Known rows, with every step that occurs
Q-Z: [ 0.88  1.94  2.11  4.18  3.22  0.47 -1.69 -1.43 -0.77 -0.24  2.73  1.35
  0.67  1.01  3.68  1.11 -1.41  0.71  1.10  4.82 -1.40]
Z-N-W: [-1.19 -0.37 -1.24  2.27 -0.11  1.66 -0.93 -0.51  3.67 -0.28 -0.34 -3.72
 -0.61  5.25  1.83  0.72 -0.45 -3.84 -0.15 -1.65  2.81]
M-W-E-Z: [ 2.59  3.96  1.45  0.04 -0.77 -0.05 -3.61 -1.11 -0.70  1.62  0.80  5.43
  1.67 -0.04 -0.21 -0.99 -2.52  1.43  1.09 -3.27 -3.01]
Q-W-E: [-1.87  0.63  1.02  3.84 -1.65  0.58 -1.34 -0.55  0.13 -1.70  3.91  0.66
 -0.90 -0.39  2.35  0.61 -4.92  1.38  0.47  1.58  0.29]
Q-Z-N: [ 0.15 -1.19  2.52  1.08 -0.04 -2.03 -2.19 -1.01  2.21 -0.69  2.58 -0.07
  1.07  3.09  4.87  0.54 -0.33 -4.88 -0.21  2.18 -1.42]
N-W-E: [-1.92  2.45 -5.17  4.17 -1.75  1.92 -0.85 -0.95  0.46 -0.48  0.20  1.04
 -2.51  2.59 -0.07  0.04 -5.06  1.41  0.66  1.19  2.54]
N-Z-M: [-0.08 -0.19  4.97  0.08  5.61  1.43 -0.89 -3.02 -0.55  1.43 -1.40 -1.14
 -0.84 -2.02  0.28 -0.84  0.57 -0.57  0.99  1.40  4.35]
W-N-Q-Z: [ 0.45  1.99  1.07  3.22 -2.07 -4.75 -1.49 -0.87 -4.50  0.24 -1.72  3.49
 -0.46  4.69  2.62  1.17 -2.21 -0.03  0.16  6.64 -1.27]
N-W-E-Z: [-1.72  3.58 -5.31  0.12 -0.52 -0.19 -2.18 -0.56  0.13 -0.01 -2.36  1.03
 -0.22  1.37  0.45 -1.07 -5.14 -0.19  1.04 -2.65 -2.10]
E-Z-N: [-0.05 -0.36  4.64 -2.08  1.24 -2.18 -1.33 -0.31  3.33 -0.38  0.79 -0.54
  2.54  0.49  3.32  0.20  0.94 -5.55 -0.43 -6.99 -1.73]
N-E-Z-M-W: [ 1.97  1.35  5.01 -4.26  7.36  1.15 -3.38 -0.81 -0.53  3.68 -3.97  0.57
  0.04 -2.17 -4.33 -2.79  2.37  1.43  1.04 -5.64 -1.32]
N-Q-W-E-Z: [-2.55  1.94  1.48 -1.31 -0.46 -5.79 -2.09 -0.03  0.12 -0.59 -2.86  0.91
 -0.65  0.66  1.38 -0.04 -6.76 -1.06  0.99 -0.61 -3.46]
W-N-E-Z-M: [-0.37 -0.44  2.75 -3.64  2.74 -1.70 -1.87  0.19 -3.96  1.74 -3.36  1.08
 -0.39 -3.05 -2.12 -2.75  1.89 -0.08 -0.78 -6.43 -1.26]
Q-Z-N-E: [-0.79 -0.42  2.29  0.33  1.44 -2.75 -1.56 -1.34  2.32 -0.98 -1.13  0.22
 -1.94  4.64  1.45 -0.82 -1.18 -3.57  0.66  1.64 -2.79]
E-Z-M-N-Q-W: [ 1.77 -0.90  5.54 -3.69  4.91 -4.29 -3.61  1.13 -4.28  1.32 -3.48 -4.10
  2.62 -1.52  0.98 -0.90 -1.46 -0.30 -1.13 -2.63 -2.04]
M-W: [ 3.69  3.44  5.20  5.01  2.60  4.38 -1.60 -1.30  0.03  1.74  3.02  2.17
  0.90  2.06 -0.02  1.47  0.90  3.14  1.00  0.36  2.12]
M-Z-N: [ 3.39 -0.14  5.15  1.08 -0.61 -1.00 -2.39  4.75  2.52 -0.41  1.67 -0.21
  1.50  1.35  2.93  0.25  0.07 -3.56 -0.07 -5.28  0.87]
Q-Z-M-N-W-E: [ 1.28 -0.28 -7.40 -0.26 -1.04 -0.63 -5.00 -0.95 -5.64  0.78 -0.74 -0.29
  0.19  0.45  0.63 -2.68 -4.08  0.70 -1.07  4.74 -0.71]
N-Q-Z-M-W: [ 1.95  0.16  2.99 -1.19  4.87 -1.90 -3.94 -1.37 -1.46  3.64 -2.78  1.05
 -0.40  0.99 -1.06 -0.38  0.15  0.77  0.69  5.37  1.56]
N-Z: [ 0.89  3.56  5.47  4.34  3.55  1.50  0.18 -3.48 -0.35  0.01 -0.82  1.06
 -0.70  2.09  1.84  0.74 -1.61  0.74  2.30  3.51  2.16]
W-N: [ 1.30  1.58  3.28  5.53 -2.07  1.62 -0.15 -0.30 -3.40 -0.14  3.44  2.69
  0.82  0.76  2.21  1.43  0.51  1.50 -0.78 -0.65  2.30]
M-W-E-Z-N: [ 1.60  0.86  1.82 -2.93 -4.09 -2.49 -3.94 -0.98  2.18  1.30  0.69  3.85
  2.41  1.30  0.88 -1.61 -1.05 -4.37 -0.21 -6.09 -3.10]
E-Z: [ 0.78  2.72  4.19  0.96  4.34  0.42 -0.79 -0.67  0.32  0.18  0.92  0.85
  1.86 -1.17  2.11  0.84 -0.37 -0.13  0.92 -4.63 -1.71]

Rows
[-0.13  3.39  4.24 -0.12  5.85 -0.70 -0.40 -0.59  0.27  0.02 -2.99  1.29
 -1.16  0.82 -1.29 -0.72 -1.33  1.11  1.41 -4.81 -2.86]
N-E-Z
[ 2.79 -0.02 -3.50  0.89  3.60  1.57 -4.57 -0.87 -5.54  1.64 -1.36 -3.47
  1.41  1.48  1.55 -1.35 -0.77  1.28 -0.54  4.94 -0.45]
Q-Z-M-N-W
[-1.30 -0.16  4.88 -3.41  1.41 -6.33 -0.74  0.26  3.58  0.15 -3.59 -0.57
  0.62  2.91  1.61  0.70 -1.01 -6.55 -0.55 -5.70 -0.72]
E-Z-N-Q
[ 0.98  0.81 -4.37  0.41 -5.40 -1.59 -3.70  4.39  2.33 -0.93 -1.69 -0.07
 -0.79  3.35  0.96 -1.45 -4.82 -3.46  0.35 -3.40  0.24]
M-Z-N-W-E
[ 4.82  4.30  5.95  4.41  1.92  0.82 -1.19 -3.27 -4.61 -0.02 -0.67  0.95
  1.12  3.51  2.24 -0.04 -1.70  2.33  0.98  3.57  0.56]
M-N-Z
[-0.91  2.42  0.28 -0.21 -0.29 -1.94 -1.38 -0.48  0.10 -0.52  1.41  4.07
  0.41 -2.29  1.48 -0.60 -3.76 -0.21  0.48 -4.37 -1.93]
W-E-Z
[ 2.97  0.28  1.68 -0.22  1.07  0.42 -4.85 -1.60 -5.76  3.23 -2.18  2.84
 -0.27  1.19 -2.24 -2.79  2.31  2.04  0.10  3.71 -2.04]
Q-Z-M-W-N-E
[ 2.30 -0.51  4.14  0.25 -0.34 -0.90 -2.46 -0.17 -3.87  3.73 -1.89  2.40
  0.09  0.71 -2.63 -0.18  2.13  1.00 -0.99  0.19  4.69]
Z-M-W-N-Q
[-0.72  0.80 -1.07 -1.93  0.89 -0.25 -2.41 -0.50  3.21 -0.02 -3.08 -3.60
  1.70  3.92  2.24 -0.28 -0.65 -5.38  0.35 -5.70 -2.07]
E-Z-N-W
[-1.98 -1.26  0.14 -4.14  1.91 -1.95 -2.08  0.12 -0.28  1.03  0.86  2.10
  0.37 -6.67 -0.08 -2.13 -1.41 -1.82 -0.87 -6.50  0.68]
W-E-Z-M
[ 1.88 -1.42  4.82 -0.06  4.03 -2.61 -0.99  0.20 -3.68  1.68 -1.09 -0.68
 -0.37 -0.55 -1.18  0.10 -0.33  0.96 -2.24 -0.99  5.34]
Z-M-N-Q
[ 0.28  2.15  3.07  4.21 -0.60  0.28  0.33 -0.54 -3.41 -0.51 -0.42  3.02
 -2.27  2.48 -1.35 -0.30 -0.19  2.62 -0.10 -0.71  0.72]
W-N-E
[ 2.77  0.30  3.68  0.51  1.02  2.15 -2.63 -0.78 -4.24  3.56 -1.54  2.43
 -1.26 -0.41 -4.49 -2.17  3.40  2.73 -0.96 -1.47  2.59]
Z-M-W-N-E
[ 3.16  3.09  4.51  4.29  2.98  0.61 -0.27 -0.71 -3.65 -0.48  0.07  1.19
 -1.33  3.48 -1.39 -0.51 -1.20  3.98 -0.28 -0.79  0.25]
M-N-E
[-0.08 -0.96  2.31 -1.03 -5.42 -7.01 -3.49  5.37  2.30 -1.30 -2.16 -0.28
 -1.05  2.92  1.86 -0.49 -6.45 -4.41  0.22 -1.27 -1.13]
M-Z-N-Q-W-E
[-0.24 -1.06  3.85 -2.62  6.62  0.41 -1.65  0.34  0.00  1.70  0.47 -1.05
  1.85 -5.76  0.79 -0.89  1.82 -1.36 -0.41 -6.80  0.89]
E-Z-M
[ 0.40  0.82  2.17 -4.35 -4.11 -7.02 -3.26 -0.73  2.72  1.54 -3.60  4.00
  0.43  3.72 -0.75 -1.15 -2.90 -5.15 -0.13 -4.46 -2.29]
M-W-E-Z-N-Q
[ 5.01  5.08  5.31  4.90 -2.46  2.38 -2.94 -3.88 -5.11  2.35 -1.77  4.19
  1.76  4.64  0.75 -0.10  0.80  2.32  1.65  4.79 -0.03]
M-W-N-Z
[-3.76 -2.29  1.96 -0.52 -4.58 -6.26 -1.42  0.14  3.47 -1.57 -0.40 -0.45
 -2.07  3.60  1.75  0.52 -5.13 -5.14 -1.03  0.42  0.97]
Z-N-Q-W-E
[-1.50 -1.64  1.95 -1.24  5.61 -3.67 -1.73 -0.37 -0.67  1.55 -2.14 -0.29
 -1.75 -0.78  0.51 -0.07 -1.16 -1.31 -0.20  4.14  2.51]
N-Q-Z-M
[-1.66 -0.94  0.67 -3.17 -3.59 -4.46 -2.00 -0.21  3.12 -1.04  1.32  2.37
  1.08 -0.46  2.51 -1.25 -2.23 -5.99 -0.95 -7.20 -1.92]
W-E-Z-N
[ 0.69 -0.68  1.12 -5.12  0.28 -6.77 -2.72  0.48 -4.31  1.51 -3.05  2.30
  0.25 -3.04 -1.22 -2.31 -3.57 -1.02 -2.21 -4.58  0.17]
W-E-Z-M-N-Q
[ 0.99  2.60  1.88 -0.91 -1.82 -6.38 -3.46  0.29 -4.13 -0.79 -2.61  1.00
  1.21  1.88  1.62 -0.45 -6.72  0.29 -0.08 -0.17 -4.99]
M-N-Q-W-E-Z
[-2.73 -0.34 -4.87  1.24 -4.82 -0.69 -1.36 -0.72  3.26 -0.85  0.04 -0.63
 -1.67  4.52  0.91 -0.77 -3.84 -4.31 -0.78 -1.46  2.40]
Z-N-W-E
[ 3.24 -1.42  4.28  1.33  3.68  1.88 -1.49  0.18 -3.92  1.20  3.34 -1.27
  1.50 -2.82  0.39 -0.36  1.51  1.84 -2.11 -2.57  4.25]
Z-M-N
